Each row was made from one walk, in order. Every step used is in the known rows, and no mark comes twice. Write each row's walk.
In the rows, 128 means zero.
Known rows:
takim/lunum/neraf: [ 96 131  98 114 117  93 119 145 123  84 117 129  98 107 123 144 212 209
 149 126 130 118  48 129 114 128 135 153 145 127 124 148 167 118  97 130
 157 142 120  91 179]
funo/vodar/gasal/bofim/bulu/rafus: [120 174 128  82 117 158 101 132 105 137 121 121 126 126 106 141 180 147
 125 136  70 148 124 158 169 132 165 102 104 138 191 110 177 116 134  95
 119 119 184 144 133]
nugik/gasal/bofim/bulu: [140 175 151  81 102 129 123 156 100 120 105  91 137 109 124 121 203 171
 167 146  89 110  80 189 143 151 169 168 117 169 169 108 190 111 116 113
 113 117 187 138 137]
lunum/takim: [ 89 151 139 105 147  76  92 177 114 122 132 146 143 110 103 129 197 183
 155 100 148 129  76 156 161 134 126 135 108 118 103 117 145 109 110 146
 143 112 134 110 160]
neraf/lunum/takim: [113 144 156 121 179  88  74 178  90 132 124 164 131 101 109 127 193 194
 183 104 145 128  93 113 160 127 133 131 120 104 110  92 156  99 127 166
 139 127 145 112 174]
lakog/funo/bulu/bofim/gasal: [136 126 147 109 111 104 170  79 102 165 116 123 100 101 129 137 225 174
 169 125 112 141 139 166 170 162 145 106 123  70 141 105 136 128  93 144
 131 173 161 123 164]
mepo/nugik/gasal/bofim/bulu/vodar: [149 153 141 121 106 134  99 165 118 111  93 111 163 106 148 134 146 149
 169 131  91 140 110 196 128 151 168 138  90 138 217 111 204  82 141 150
 125 104 180 120 161]
vodar/funo/lakog: [128 167 117  85 108 109 114 141 132  75 146 137 144 114  85 102 227 166
 143  63  96 102  85 111 137  93 132 106  98 117 123  67 135  74 116 138
 103 102 147 149 141]
rafus/bulu/vodar/gasal: [109 164 103  98  69 119 125 153 102 117 111 121 137 140 123 125 177 111
 143 115  74 116  94 124 157 146 163  91 113  95 145 134 151 125 142 137
 155 124 182 126 174]
rafus/bulu/vodar/gasal/bofim: [130 153 131  95  74 141 130 145 101 125 125  98 145 134 157 117 163 114
 142 112  72 139  96 136 160 156 177  97  96 127 163 129 160 117 155 141
 141 116 190 132 175]
nugik/gasal/bofim: [128 153 137  85  97 125 127 172 110 105 124  97 129 122 122 102 192 170
 173 113 104 126  90 173 153 140 157 148 128 163 134 100 173 105 116 134
 138 117 168 135 152]
rafus/bulu: [ 89 154 131  78  84 103 112 157 116  84 131 106 119 129 131 126 189 138
 152 109  77 103  62 153 137 147 143 129 111 122 120 129 145 104 119 154
 138 108 154 129 151]
bofim/bulu/vodar/gasal: [125 202 112 104 110 122 114 144  99 142  99 139 139 113 102 149 205 132
 148 142  95 113  88 132 149 153 174 106 114 102 179 118 164 137 129 100
 121 141 182 114 150]
nugik/mepo: [ 91 154 134  86 107  88  88 173 127  81 118 140 112 121  96 151 194 192
 130 134 119 119  90 139 116 156 151 114 123 127 124 124 137 124 105 153
 141 137 150 105 155]
takim/lunum: [109 145  93  76 103 111 114 154 134 100 134 138 107  98 103 128 213 182
 155 106 108 126  83 147 121 116 123 134 141 133 128 154 159  94  89 150
 144 126 136  98 188]
lunum/neraf/lakog/funo/vodar: [127 134 128 120 148 101 144 156  77 107 110 116 100 145 129 131 188 238
 157 142 111 138  85 101 146 145 140 112 164 150 115  70 149 100  99 115
 157 151 120 107 129]
vodar/funo/bulu: [127 188 126 102 107  96 120 120 107  90 155 139 131 101 116 101 237 165
 151  58 115  91  76 120 120 143 146 111  68 123 134  95 137 110 124 126
 103 117 133 140 160]
lakog/funo/vodar/gasal: [110 139  99  68  98 101 171 160 106 122 125 123 101 142  79 120 194 174
 122 144  78 138 114 107 161 127 157  89 154 119  95  82 120 122 107 114
 172 133 142 142 114]
funo/vodar/gasal/nugik: [ 92 141  76  98  99 126 159 191 171  98 136 148 105 156  84 124 185 164
 106 117 107 161 103 114 146 138 155 108 146  94 126 101 137 113 105 108
 170 106 159 123 161]
funo/lakog: [111 149 124  86 103 108 119 143 127  88 150 141 143 121  97 124 212 175
 153  92 104 118 110 133 155 112 151 115 120  99 106  83 136  81  84 129
 125 122 155 125 144]
funo/bulu/bofim: [137 164 135 112  97 107 126 103 110 145 167 144 125 113 126 127 231 182
 184  88 134 142 122 130 167 168 154 114  91  81 137 129 159 113 103 155
 121 148 151 124 170]
takim/lunum/neraf/lakog: [132 150 105 126 135 114 109 140 113 106  97 139 108 112 146 134 217 230
 181 111 135 124  50 110 120 128 122 148 156 136 143 152 179 119  97 139
 162 158 126  73 206]
lunum/neraf/lakog/funo: [136 151 148 122 155  88 149 146  76 111  86 117  96 128 146 124 195 219
 191 128 132 118  52 103 120 160 130 115 161 133 122  96 161 131 111 121
 136 166 105  88 141]
takim/lunum/neraf/lakog/funo: [148 127 121 109 138  92 148 136  86 111  81 123  87 115 151 126 202 237
 188 132 118 127  63 107 106 136 108 132 177 144 129 134 176 116  94 144
 157 165 113  74 172]
vodar/funo: [116 182 121  89 123 109 100 161 125  90 132 133 122 107  90 103 217 150
 149  72 108 107  50 123 118 117 128 115 104 134 134  95 149  98 134 133
  98 103 127 135 151]
bulu/bofim: [132 154 129 100 110 120 112 145 127 142 149 137 111 114 101 133 211 163
 181 105 128 154 103 132 160 153 139 113 127  95 145 127 174 103 121 158
 124 131 147 120 160]
lakog/funo/vodar: [101 130 120  68 116  96 157 171  98 104 144 110 101 128  93 122 174 187
 140 138  83 141 118 137 149 132 145 102 148 139 100  75 128  75  93 129
 141 120 130 131 111]
funo/bulu/bofim/gasal: [124 147 134 120 108 124 128  87 127 166 132 140 123 107 122 151 246 166
 166 104 134 140 133 166 183 157 157 120 106  70 154 130 141 130  93 133
 130 162 175 126 193]
rafus/bulu/bofim/gasal/nugik/mepo: [105  95 141 120  79 117 116 152 184 101  82 123  84 147 130 172 166 154
 116 146  88 160 108 176 135 179 138 126 135  76 184 145 150 118 129 177
 149 130 210 112 213]
nugik/gasal/bofim/bulu/vodar: [142 176 142 105  99 137 112 164  82 129 105  96 151 109 135 125 171 155
 172 147  85 126 107 188 146 160 173 146 108 161 204 101 199  89 132 116
  96 120 206 129 153]
gasal/bofim/bulu: [129 172 166  73 125 128 105 143 111 119 126 110 135  95 135 135 204 162
 154 133  96 133  60 173 133 156 166 144  98 166 171 118 172 107 119 106
  92 106 164 121 135]
bulu/rafus: [ 93 170 134  97 123 120  89 159 114  97 130 146 110 109 107 125 173 136
 171  87 110 131 103 155 133 137 126 104 125 101 151 116 171 102 122 140
 110 151 134 110 157]
gasal/vodar: [105 142 129 103 123 118 134 186 142 101 148 128 119 101 107 110 178 152
 148 108 130 143  56 139 109 154 142 143 130 109 145  98 142 117 130 135
 130 128 165  99 183]

Which walk is each row?
[121 137 136  89  75 119 115 141 120 127 138 111 113 127 128 134 192 144
 176 106  84 142  90 138 168 159 135 111 113 101 145 146 165 102 130 180
 134 113 162 138 162] : rafus/bulu/bofim
[ 99 146 113  99  95  95 136 193 174  78  98 151  96 151  95 144 184 174
 111 137 123 142  86 110 101 167 154 102 137  84 136 128 143 157 115 128
 170 138 168  93 173] : vodar/gasal/nugik/mepo
[105 111 106  79  93  87 176 192 148  81 103 131  74 164  87 143 160 200
  84 165  85 159 128 106 118 165 152  80 154 101 113  89 122 122 108 129
 186 131 165 114 131] : lakog/funo/vodar/gasal/nugik/mepo
[108 151 155 103 113  83 148 109  70 102 129 134 100 102 142 113 180 156
 179  90 100 111 136 148 124 163 122  81 106  87 131 105 151 113 106 143
 114 172 125 112 136] : lakog/funo/bulu/rafus
[148 175 162 113 136 106 137 109  57 125 114 144 106 119 163 104 188 184
 206  75 105 124 135 135 130 163 112  78 121 101 152 106 169 112 104 148
 116 186 130  97 157] : neraf/lakog/funo/bulu/rafus
[115  98 144 119  92 147 137 138 160 145 110 105 109 108 132 137 172 123
 142 127  92 161  78 173 154 162 142 150 127  75 191 130 144 125 148 169
 141 131 218 123 219] : rafus/bulu/bofim/gasal/vodar
[136 183 140  66 113 131 128 129 111 143 113 108 144 114 115 135 220 152
 141 138  98 126  61 149 146 149 177 134 100 139 164 129 173 151 125  88
 122 116 175 126 138] : vodar/gasal/bofim/bulu
[141 138 100  89 125 124 189 180 132 120 105 139  90 167 118 106 177 189
 143 122  95 169 110  93 140 148 136  87 177 109 128  78 149 112 102 111
 176 135 155 106 154] : neraf/lakog/funo/vodar/gasal/nugik
[127 181 118 113 123 122  93 167 107  96 138 143 134 100 103 107 188 136
 155  78 110 119  84 123 120 128 133  95 100 131 169  82 155  78 157 138
  86 116 142 124 163] : bulu/vodar/funo
[105 126  92  83 102 104 200 184 137 101 125 130  80 154  94 117 172 167
 116 140  86 163 108 107 135 147 148  94 159 100 114  79 130 105 103 111
 171 117 148 121 129] : lakog/funo/vodar/gasal/nugik
[116 140 126 108 120 135 112 133 146 157 111 140 111 106  95 150 219 159
 161 121 125 154 115 170 179 133 142 127 144  83 162 126 150 116 107 138
 126 154 169 120 184] : bulu/bofim/gasal
[103 159 101  97 100 114 159 179 165 102 118 150 105 136 105 122 195 141
 137 105 123 143  69 115 120 152 150 115 140  84 132 120 150 137 112 108
 155 125 151 101 171] : vodar/gasal/nugik
[ 84 128 121 110 128 123 138 178 180 100 101 146  99 116 112 133 184 141
 133 111 123 144  78 184 121 142 142 143 151  92 156 104 131 118  98 107
 133 133 160  95 195] : bofim/gasal/nugik
[120 158 124 101 129 119 124 181 151  92 144 126 121  91  99  89 186 145
 142  80 122 129  32 115  88 135 127 134 108 128 168  80 142 110 162 145
  99 103 156 120 181] : gasal/vodar/funo
[111 148 108 107  94  98 114 179 154  76 106 129 130 124 108 122 176 168
 162  97 105 114  92 164 122 131 138 135 128 101 130 112 165 110 109 168
 172 117 137 127 156] : mepo/nugik/gasal
[ 89 134 132 100 107  93 115 204 172  55 117 150  94 137 114 148 174 184
 124 127 126 145  85 135  91 169 146 117 131 106 141 118 150 113 107 142
 139 126 156  80 172] : gasal/nugik/mepo
[ 80 117 134 115 118 108 118 188 186  72  83 150  94 129 110 164 173 176
 107 142 119 148  96 180 105 159 148 135 149  97 156 114 126 132  99 128
 148 141 178  90 200] : bofim/gasal/nugik/mepo
[154 179 130 113 104 112 118  96 111 131 163 142 124 101 118 105 248 172
 174  59 125 127 101 106 151 151 137 102  70  96 158 112 160 106 136 158
  93 126 141 145 167] : vodar/funo/bulu/bofim
[107 148 105 127  91 108 129 201 156  86  98 158 107 149 107 146 159 156
 113 136 124 155 114 111 107 175 162  89 134  79 165 117 155 135 131 138
 156 148 183  80 193] : bulu/vodar/gasal/nugik/mepo
[107 109 133 119  90 140 138 144 180 120  97 124  92 127 139 145 174 122
 145 111  90 167  94 177 157 164 137 133 138  70 179 133 160 100 125 158
 137 119 193 118 206] : rafus/bulu/bofim/gasal/nugik
[136 165 115 124  86 107 155 147 124  89 140 118 127 104 120  70 210 168
 151  76 115  96  69 127 107 150 145 150  87 117 155  72 146 125 145 150
 121 133 191 148 190] : nugik/gasal/vodar/funo/bulu
[130 166 132  75 109 135 136 148 121 127 130 118 130 120 117 112 210 152
 148 108 117 140  78 134 159 136 170 115 114 133 136 119 151 147 125 110
 145 127 155 127 152] : vodar/gasal/bofim
[ 99 151 132 103  84 113 105 163  98  93 131 115 138 126 139 127 160 125
 158 104  75 117  89 153 144 157 150 108 111 120 154 123 154  83 138 159
 120 117 171 117 172] : rafus/bulu/vodar
[123 125 118 106 125 136 139 143 175  95 121 132 140  98  90 104 205 144
 113  80 111 126  75 145 122  89 133 140 116  97 168  52 112 103 129 126
 108 119 202 136 194] : bofim/gasal/vodar/funo/lakog
[156 150 148  98  94 111 185 111  60 145 139 110 132 118 163 103 186 156
 164 114 101 143 141 122 151 173 177  76  90 112 148  97 148 134 127 119
 135 157 166 112 155] : lakog/funo/bulu/vodar/gasal/bofim
[110 112 136 125 111 123 116 166 190 115  91 152  83 128 107 174 185 176
 129 140 134 178 125 164 129 169 140 124 151  71 179 130 151 125 110 157
 138 150 191  97 208] : bulu/bofim/gasal/nugik/mepo
[118 164 124 106  89 115  94 160  99  79 124 117 133 116 132 107 172 114
 146  76  67 106  70 134 124 136 133  94  89 140 168 102 151  72 168 161
  99  94 161 139 174] : rafus/bulu/vodar/funo
[142 123 104 122  92 110 137 169 187  59 123 131 151 118  96  82 171 163
 138  62 101 118  82 129  95 102 121 136 100  90 162  54 155  86 147 181
 149  95 179 149 173] : mepo/nugik/gasal/vodar/funo/lakog
[134 169 122 135  97 118 135 139 115  86 129 132 121 100 127  73 181 142
 163  59 111 105  96 141  96 146 121 129  85 100 183  78 170 120 162 158
 108 152 181 138 196] : nugik/gasal/vodar/funo/bulu/rafus
[112 122 112 123 100 113 134 200 174  79 114 124 131 112 114 107 150 155
 151 103 120 137  72 157  98 142 138 155 127  85 159 100 164 115 137 176
 176 123 166 112 185] : mepo/nugik/gasal/vodar
[127 123 138 139 108 134 147 109 152 162 142 137 119  94 127 133 217 160
 152 110 145 156 114 159 159 169 155 144 107  57 184 112 137 146 122 147
 132 163 202 113 219] : funo/bulu/bofim/gasal/vodar
[140 146 114 132  93 102 141 149 161  68 129 131 138 102 130  80 184 168
 145  62 120 107  76 140  82 143 133 142  68  95 171  85 149 118 155 177
 144 115 166 137 195] : mepo/nugik/gasal/vodar/funo/bulu
[ 92 126 131 109 132 130 132 172 160 122 113 125 114  92 103 125 180 140
 126 124 131 141  63 178 121 137 144 156 147  95 169  98 118 136 120 122
 133 143 188 104 206] : bofim/gasal/vodar
[117 151 103  73 101 146 135 158 124 126 152 119 129 139 100 113 200 173
 118 129  95 157 111 129 181 123 181 109 120 148 125 101 141 117 119 102
 162 105 165 147 147] : funo/vodar/gasal/bofim
[132 136 107 121 110 115 126 191 178  68 112 127 134 103 103  82 168 151
 145  75 113 118  51 137  76 126 119 146 106 107 174  80 163 108 167 178
 146 103 155 132 185] : mepo/nugik/gasal/vodar/funo
[107 143 123 113 141 135 124 161 169 110 112 125 119  81  94 105 201 128
 121  93 119 126  40 157  98 122 131 145 129 118 181  80 119 127 159 128
 108 121 180 130 208] : bofim/gasal/vodar/funo
